Each row was made from one walk, in order. Every step used is in the known rows, and no mark comes twice. Write each row's walk.
Known rows
k, d, n, r: [8.1 -6.7 -18.6 -3.3 63.4 19.9 15.4 -13.1 11.5 29.8 2.3 10.1 14.7 -16.0 15.2 44.1 -70.2 -14.8 -8.7 17.4 -21.3 31.6 31.7 10.1 14.4 57.0 9.8 40.9 30.8]
e, q, n, x, k, p, s: [-35.3 8.4 -57.8 -7.6 61.4 -23.1 9.1 -17.7 -44.8 -16.2 14.1 47.5 14.2 -25.4 5.4 14.7 -51.7 -40.5 27.1 36.2 5.1 -0.8 -43.8 13.5 4.1 -5.3 6.0 18.6 22.6]
x, k: [20.2 19.2 -74.2 -18.4 34.2 29.2 20.1 -8.7 1.6 -1.0 -19.6 44.3 -18.1 -53.7 6.1 45.4 -35.9 -26.6 -0.9 -0.2 1.3 27.5 -14.0 -34.0 -55.8 42.0 -15.5 3.4 -4.3]
r, n, d, k, p: [0.3 18.1 -81.2 -29.0 67.5 -29.3 -1.2 -27.1 9.7 -24.8 24.1 -13.4 -20.6 -18.0 23.3 43.1 -32.1 -0.8 -16.7 25.9 -23.9 18.3 4.3 -1.1 -20.4 33.0 4.5 38.1 -7.4]
r, n, d, k, p, s: [4.6 14.6 -73.1 -30.1 71.0 -28.6 0.5 -21.3 -0.1 -30.5 34.9 0.1 -6.6 -22.5 26.1 43.9 -21.4 -2.9 -8.7 29.8 -20.6 5.2 14.6 1.6 -31.0 40.7 9.3 23.3 -8.4]
x, n, p, s: [13.3 34.5 -19.6 -3.5 18.9 -13.8 30.8 7.2 -3.4 -5.7 13.4 49.8 36.7 -57.3 31.4 19.1 -10.5 3.5 -10.1 25.7 -4.5 -2.1 24.5 14.8 -18.0 19.0 18.3 -4.3 15.3]
x, k, p, n, r: [16.5 24.4 -75.6 -67.8 47.9 23.3 13.9 -21.9 -5.1 -15.7 -7.6 39.7 -15.3 -37.7 1.6 48.2 -71.2 -34.9 22.2 26.4 -20.6 41.9 12.8 -14.4 -39.1 43.8 -0.7 -4.3 -28.8]
d, k: [16.1 8.0 -59.1 -12.7 70.4 16.8 37.2 -2.4 5.1 1.5 17.6 1.3 -11.0 -31.2 -1.3 46.9 -19.0 -29.0 -16.9 29.6 2.8 37.5 7.6 -43.8 -38.0 10.0 -6.4 48.5 4.9]
q, n, d, k, p: [-11.9 41.3 -73.5 -21.0 88.4 -8.2 -14.9 -40.2 -14.2 -15.3 1.7 -17.1 15.1 -6.7 -20.9 39.7 -70.0 -22.8 -21.6 10.4 23.8 28.2 -2.7 -15.8 -20.2 -2.0 3.0 40.4 23.2]
e, q, n, x, k, d: [-38.6 5.4 -56.2 6.5 61.9 -15.5 13.9 -25.5 -26.6 0.0 9.3 52.6 3.4 -14.5 -0.9 12.1 -61.8 -28.1 15.3 16.9 -1.0 5.3 -49.7 11.8 22.7 -0.5 4.7 35.2 42.0]
d, k, p, n, r: [10.6 14.0 -60.3 -63.0 87.8 13.6 32.3 -14.8 -0.5 -11.8 32.0 -2.0 -9.3 -14.0 -4.8 49.0 -55.2 -37.6 7.6 55.7 -16.3 49.2 36.9 -28.4 -23.7 10.3 13.7 41.7 -21.4]
s, p, n, x: [24.9 20.6 -17.2 -52.8 62.9 16.4 52.8 -22.3 -6.3 -19.6 -3.9 26.0 4.4 -29.6 6.6 2.0 -39.9 -31.4 4.8 32.8 -49.0 38.8 3.8 28.4 -22.0 41.9 50.8 -4.4 -35.4]
e, q, n, x: [-25.2 5.2 -40.1 12.0 66.4 -19.0 20.5 -18.1 -33.4 -2.5 15.8 8.7 3.9 -13.4 11.2 -3.2 -50.7 -31.4 17.2 25.4 5.6 3.4 -57.8 15.4 26.5 -18.8 8.6 33.1 53.5]
s, p, n, q, e: [22.3 15.5 -5.2 -46.0 65.5 7.7 50.9 -30.8 -8.4 -36.5 -0.3 -3.3 22.1 -16.6 5.3 14.3 -49.8 -49.6 -1.8 27.8 -34.0 55.1 13.4 -6.2 -30.4 43.9 42.0 -18.9 -3.9]
p, n: [51.2 24.5 -16.5 -35.0 70.5 45.1 51.8 -15.2 7.6 -15.2 12.7 3.8 1.1 -35.8 15.3 19.1 -57.8 -33.3 7.3 13.8 -15.7 23.8 9.7 -3.2 -29.0 40.3 27.0 -9.6 2.0]
k, p, n, q: [14.1 3.5 -31.2 -49.8 73.7 19.8 35.6 -35.5 0.7 -32.3 4.5 -2.2 13.6 -20.6 19.9 24.2 -63.5 -57.5 5.0 36.2 -28.1 34.3 33.5 9.8 -26.1 26.4 12.8 7.4 -18.3]
s, p, n: [32.9 29.4 -9.4 -52.1 63.4 36.3 51.2 -32.4 6.3 -31.0 -5.7 14.3 6.3 -38.1 0.2 10.6 -46.6 -47.7 -14.4 25.8 -40.3 53.8 13.3 8.7 -32.8 51.4 40.7 -14.2 -29.0]
d, k, p: [-4.2 4.2 -72.6 -29.3 73.1 15.8 26.8 -7.1 10.3 -5.8 9.6 8.9 -10.7 -24.5 -1.1 58.6 -34.7 -46.4 -31.7 54.3 -0.1 41.3 25.1 -32.4 -39.6 9.5 -13.3 54.7 -21.0]
e, q: [-6.1 -2.3 -28.8 10.3 49.5 19.7 28.5 -13.5 -12.0 -12.2 21.1 14.5 -15.1 -33.0 34.3 -1.1 -39.0 -44.0 -5.5 35.4 -16.2 8.5 -27.4 10.6 12.9 3.1 -7.8 33.1 42.8]
s, p: [15.4 13.6 -23.7 -24.3 49.2 24.4 29.7 -27.0 9.0 -15.9 -19.2 11.8 3.7 -40.6 7.8 17.3 -29.0 -46.7 -31.5 28.2 -29.8 48.2 0.1 9.3 -37.0 45.4 11.4 6.0 -13.1]
d, n: [19.8 17.4 -20.6 4.8 47.8 18.4 31.8 8.3 -0.1 16.1 -21.3 -17.3 6.3 -41.9 19.0 41.7 -50.0 -21.5 -20.8 9.9 0.5 39.8 14.6 -18.6 -15.4 40.9 7.1 24.9 18.2]
n, p: [17.4 20.6 -25.7 -6.4 20.7 4.3 9.1 -17.1 -0.3 -6.7 -5.8 -1.2 3.1 -39.5 35.3 13.7 -19.5 -19.4 -15.4 12.9 1.5 -6.5 17.3 13.3 -6.6 2.2 -3.1 25.7 28.2]
k, d, n: [9.1 -1.9 -16.7 10.3 64.6 32.2 31.4 -10.1 23.9 21.5 -14.5 26.6 18.0 -26.2 14.4 49.7 -59.4 -27.5 -40.2 12.0 -11.5 26.3 31.2 8.3 -4.3 64.4 4.6 38.0 16.5]
s, p, n, x, k, d: [14.0 20.5 -35.7 -55.5 58.7 21.9 48.8 -30.7 1.8 -18.5 -10.5 69.7 2.2 -29.7 -1.9 15.8 -48.3 -27.8 3.6 24.1 -54.5 39.9 13.8 24.9 -27.7 60.0 48.6 0.5 -45.9]
x, n, d: [11.1 41.4 -51.5 -3.7 36.9 6.2 19.2 -9.8 3.3 0.9 11.6 38.0 11.8 -36.4 23.2 14.3 -39.8 24.5 -28.1 19.2 -24.5 15.8 1.8 14.1 -15.4 29.8 12.3 19.1 14.6]
e, q, n, f: [-22.7 28.5 -16.7 0.1 60.3 -26.6 5.8 -29.5 -24.4 -3.4 29.6 -19.5 0.9 -10.0 3.9 -9.6 -61.5 -38.3 -2.0 19.7 5.0 12.5 -34.7 10.1 15.4 -18.8 11.3 28.7 60.1]

Which walk is each row?
[10.8 31.9 -18.5 -5.3 56.4 -16.9 -0.2 -24.1 -20.5 -16.5 -0.5 -10.7 47.1 -32.0 -1.5 25.7 -39.6 -33.2 4.1 -3.9 41.0 -6.8 -3.7 4.3 -20.7 1.4 13.4 -8.9 48.1]
q, n, p, s
[20.8 9.4 -26.2 -11.8 35.3 -37.2 11.4 -9.8 1.1 -23.9 18.6 -8.7 9.5 -44.1 46.1 27.7 -1.4 -10.1 7.3 9.5 -6.8 -15.9 6.2 14.7 -19.8 35.6 12.8 -14.6 19.4]
r, n, p, s
[-6.1 36.0 -64.5 -22.9 91.3 -6.2 -13.8 -34.3 -22.6 -23.1 14.2 -4.2 32.5 -13.5 -17.9 43.9 -61.0 -23.6 -12.0 16.1 27.0 12.5 9.0 -10.2 -30.6 3.6 10.3 29.0 16.5]
q, n, d, k, p, s
[0.0 22.5 -78.3 -31.1 68.0 17.7 -7.5 -27.5 -5.8 -16.8 17.2 9.8 -11.7 -16.1 13.5 34.9 -43.6 -11.5 -32.3 38.9 -13.6 16.4 32.5 0.4 -24.2 5.2 -4.7 65.3 -6.1]
n, d, k, p
[9.7 -21.9 -33.1 8.2 55.4 -9.2 29.3 -10.3 -13.7 -4.2 5.2 -23.2 25.8 -5.2 23.8 31.6 -36.3 -36.0 -5.9 16.6 11.1 20.3 -6.0 -27.0 -30.6 15.5 -6.0 5.4 57.1]
n, q, e
[12.6 18.3 -40.1 -17.1 76.0 -10.3 -5.8 -28.3 -15.9 9.1 5.1 -42.8 19.8 -15.4 -17.3 26.6 -72.1 -23.0 23.1 1.7 21.3 36.0 -31.5 -11.0 -5.6 7.9 4.5 1.9 59.8]
q, n, r
[15.8 15.8 -29.2 -25.0 46.0 -45.8 12.0 -17.7 18.0 8.0 28.4 -36.9 -20.3 -22.4 27.6 18.3 -24.5 -4.3 -10.1 11.0 -22.5 16.0 -9.4 11.0 -27.4 35.7 18.2 6.0 10.4]
r, n, f
[2.6 -1.0 -17.6 12.4 51.9 -16.7 35.9 9.1 -21.2 8.3 -10.5 -37.4 29.2 -14.2 23.9 46.5 -53.0 -24.0 -6.9 11.5 11.0 40.5 11.5 -39.8 -13.3 31.4 7.8 17.0 47.6]
d, n, q, e
[5.1 16.9 -55.8 -8.1 35.8 -10.6 30.2 21.6 -22.9 25.7 -28.9 28.2 -2.1 -40.1 15.7 43.7 -41.7 4.5 13.1 7.8 -9.2 30.6 -3.8 -14.8 -18.2 33.2 14.4 28.2 -3.6]
d, n, x, k
[6.0 20.8 -68.1 -32.3 72.8 16.6 -6.3 -22.0 -15.8 -24.8 29.4 20.3 4.3 -21.8 19.5 38.9 -33.8 -15.0 -22.9 43.1 -9.9 3.7 40.5 4.5 -34.9 14.7 2.6 50.4 -9.5]
n, d, k, p, s
[22.3 12.0 -23.5 -12.4 50.4 0.4 15.5 6.9 -16.1 23.9 -1.7 -37.1 5.2 -29.2 18.6 33.2 -62.1 -7.0 16.0 18.0 -13.2 47.0 11.4 -15.0 6.6 34.4 11.9 28.7 36.0]
d, n, r
[47.0 42.7 -28.2 -40.5 67.5 43.2 27.5 -31.1 -3.4 -26.4 22.0 6.3 -2.4 -25.4 21.4 7.1 -65.3 -8.1 3.4 9.8 -25.5 9.6 20.8 15.6 -17.2 35.3 35.5 6.8 3.0]
p, n, d
[3.9 22.2 -45.2 -14.2 27.9 11.0 14.2 -7.6 -6.0 0.3 -17.3 74.4 15.5 -49.7 12.9 61.0 -43.3 -16.8 -5.0 -2.7 -4.6 9.1 39.2 -8.9 -29.0 61.1 2.8 12.7 -2.1]
x, k, d, n, p, s
[10.8 -9.2 -42.0 -5.2 59.5 -42.1 26.6 -25.1 6.7 -21.8 14.1 -32.4 0.9 -23.6 33.6 22.2 -13.3 -22.2 17.9 0.3 -27.1 30.5 -15.5 -10.8 -26.9 41.0 6.7 -1.5 26.1]
r, n, q
[3.8 9.0 -65.3 -51.5 85.1 10.8 44.8 -9.5 0.2 -8.4 22.9 22.2 -8.0 -15.7 -1.5 47.2 -41.5 -33.0 -0.2 53.5 -16.4 34.2 27.4 -18.5 -28.6 5.2 16.4 49.5 -37.3]
d, k, p, n, x
[35.3 4.8 -13.3 -28.0 72.0 12.6 54.2 -18.2 -11.8 -22.7 20.8 -16.9 22.4 -10.3 19.6 25.0 -60.9 -33.6 18.9 14.1 -6.3 24.4 8.7 -24.8 -25.9 28.8 29.0 -15.1 30.3]
p, n, q, e
[38.9 46.9 -42.3 -47.2 78.6 31.9 32.2 -25.5 -7.4 -28.8 34.7 5.8 -8.2 -21.3 8.1 19.0 -55.3 -6.8 6.6 16.7 -25.1 20.2 29.3 -10.0 -19.5 22.4 37.3 27.8 -5.7]
p, n, d, k
[23.0 47.4 -31.1 -60.7 71.5 24.2 34.1 -37.5 -5.8 -40.9 12.3 14.1 -2.7 -25.8 -2.4 11.3 -46.7 -27.1 -13.1 30.8 -48.8 51.9 27.7 5.2 -27.1 37.4 47.9 14.5 -29.6]
s, p, n, d, k
[14.0 28.7 -67.3 -18.0 63.7 15.5 1.5 -22.9 -10.3 -10.2 23.8 7.9 -14.4 -19.8 14.7 26.2 -28.9 3.7 -22.6 22.4 -10.0 14.4 18.5 -9.8 -22.8 8.6 3.2 58.8 15.7]
n, d, k
[19.6 18.6 -59.5 -9.9 51.4 -16.1 -0.4 -26.4 10.0 -17.6 14.8 -15.8 -15.3 -24.9 36.6 21.0 -32.5 8.0 -9.4 2.6 -26.1 2.8 -18.1 16.8 -15.5 47.7 8.6 11.8 21.0]
r, n, d
[8.9 -9.7 -56.1 -8.3 53.6 -36.2 27.7 -1.2 7.9 7.0 12.1 -0.5 -12.6 -24.7 34.9 25.1 -10.3 7.3 15.2 16.1 -22.6 1.9 -37.6 15.8 -13.5 34.1 14.9 11.5 5.5]
r, n, x
[-1.3 9.4 -54.3 -19.8 41.6 -10.3 22.5 18.7 -29.8 11.4 -22.6 44.8 14.2 -41.8 21.2 53.4 -41.1 -9.3 13.5 26.7 -7.1 20.4 16.4 -2.5 -26.7 41.7 16.0 20.7 -22.5]
d, n, x, k, p, s
[26.9 16.7 -50.8 -42.6 62.2 26.2 50.5 -12.6 -1.9 0.4 5.6 71.3 -1.3 -26.1 9.8 26.1 -57.0 -7.6 31.1 10.0 -30.8 8.7 4.0 12.8 -22.1 44.5 37.7 4.6 -23.8]
p, n, x, k, d
[27.9 10.8 -11.1 -9.6 26.3 4.2 12.1 -6.5 -18.3 -17.7 13.5 17.6 28.2 -48.5 41.0 17.0 -5.4 -25.1 -0.8 20.3 6.9 -28.2 34.1 24.3 -21.7 13.9 6.4 2.2 24.5]
n, p, s
[-1.2 -7.8 -81.4 -13.0 48.0 -33.9 22.0 -9.4 12.8 10.1 0.6 47.1 -17.1 -28.8 23.8 43.0 -21.4 6.1 16.5 4.2 -28.0 5.0 -30.7 12.7 -22.7 57.9 9.4 10.5 -9.5]
r, n, x, k, d
[10.5 16.9 -57.5 -52.1 86.4 24.2 41.5 -13.1 8.6 -17.9 19.3 10.4 -9.3 -22.4 -6.1 52.4 -50.6 -45.8 -16.6 50.7 -8.9 45.7 35.5 -31.9 -39.5 15.6 10.2 40.6 -33.2]
d, k, p, n
[14.0 29.6 -73.1 -58.3 48.3 33.8 24.6 -20.5 3.3 -19.1 -17.9 52.2 -12.6 -46.1 -2.2 50.8 -66.6 -44.4 1.0 18.6 -11.3 35.3 11.4 -20.1 -54.1 47.9 -1.9 -6.1 -40.4]
x, k, p, n
[10.1 2.8 -79.5 -16.8 36.2 0.0 22.3 3.5 -15.1 17.8 -13.6 61.5 -13.9 -37.3 17.0 29.0 -20.9 1.7 20.8 12.0 -11.9 6.0 -25.9 1.4 -36.5 19.8 1.5 21.4 -10.2]
n, x, k
[-4.2 -16.9 -13.3 16.1 64.4 4.6 33.4 -8.1 7.5 17.5 -7.4 9.4 33.6 -5.2 20.0 54.0 -62.1 -26.2 -28.2 12.3 -4.3 27.4 32.5 -9.7 -2.2 56.1 6.2 34.4 40.9]
k, d, n, q, e
[4.6 46.4 -67.2 -10.2 47.3 -5.0 22.4 -4.6 -0.5 -1.0 25.0 40.5 3.1 -32.6 7.9 26.2 -31.1 23.6 -26.5 27.6 -21.6 28.8 13.5 -12.9 -21.1 16.0 16.0 42.0 5.1]
x, n, d, k
[-18.5 21.3 -13.9 7.3 50.0 -20.8 7.5 -25.4 -38.3 -27.1 21.3 4.6 24.0 -27.0 16.8 -3.3 -42.7 -43.2 12.0 18.6 15.0 -10.5 -24.9 15.8 20.4 -20.6 8.9 13.5 65.1]
e, q, n, p, s
[21.0 26.4 -45.5 -52.3 69.1 40.5 11.7 -35.9 4.6 -28.3 5.8 11.1 -0.2 -20.5 20.8 23.7 -77.2 -33.6 -18.8 38.8 -23.0 13.1 32.9 29.4 -22.5 34.2 13.5 15.5 -22.6]
k, p, n, d
[5.4 38.4 -31.1 -2.2 15.6 -16.6 29.2 0.1 5.7 6.5 -0.3 34.9 16.1 -46.4 26.4 16.8 -22.9 7.2 -22.8 20.9 -7.7 13.6 11.1 9.7 -6.0 13.0 11.2 12.7 20.2]
x, n, p
[38.2 13.8 -10.2 -34.6 70.6 17.6 54.5 -28.5 -9.3 -31.8 19.4 -11.7 17.0 -25.2 18.0 4.6 -46.6 -39.9 31.9 6.4 -29.5 34.5 17.3 -6.6 -26.5 29.3 36.2 -6.5 14.8]
p, n, q
[21.3 11.5 -34.3 -49.6 71.6 42.6 33.2 -23.4 15.9 -20.2 0.2 9.0 3.5 -32.1 13.3 34.7 -69.1 -53.7 -17.3 42.2 -15.4 25.7 26.9 11.4 -31.0 38.0 8.7 3.6 -27.6]
k, p, n
[1.1 -10.5 -74.8 -11.5 43.8 6.9 24.0 -6.0 -2.4 22.3 -10.7 84.7 -5.9 -26.8 15.0 37.6 -32.3 -1.2 9.9 13.7 -19.5 -1.0 -10.6 16.8 -25.1 36.5 2.7 31.1 -11.2]
n, x, k, d
[28.8 44.0 -18.5 -56.4 59.1 32.2 28.8 -42.2 -2.6 -40.5 1.1 15.6 2.0 -27.1 7.4 2.4 -55.5 -28.2 -15.1 24.0 -50.9 40.9 19.0 26.5 -24.2 50.3 48.3 -1.3 -23.3]
s, p, n, d
[1.3 -7.2 -81.3 -30.8 46.7 -42.3 17.6 -1.3 -4.5 -5.3 5.3 43.8 -7.4 -34.7 30.2 45.1 -13.2 -3.3 25.3 25.4 -21.8 -0.3 -22.9 12.6 -39.7 51.4 6.4 -6.2 -27.8]
r, n, x, k, p, s
[10.3 39.0 -50.5 -2.4 74.5 5.7 -13.2 -41.7 -14.2 -9.3 -6.2 -18.9 20.0 -15.0 -7.9 19.4 -67.6 -12.4 -13.2 -11.4 23.3 12.5 -23.5 2.3 -17.4 9.2 7.4 15.2 47.6]
q, n, d
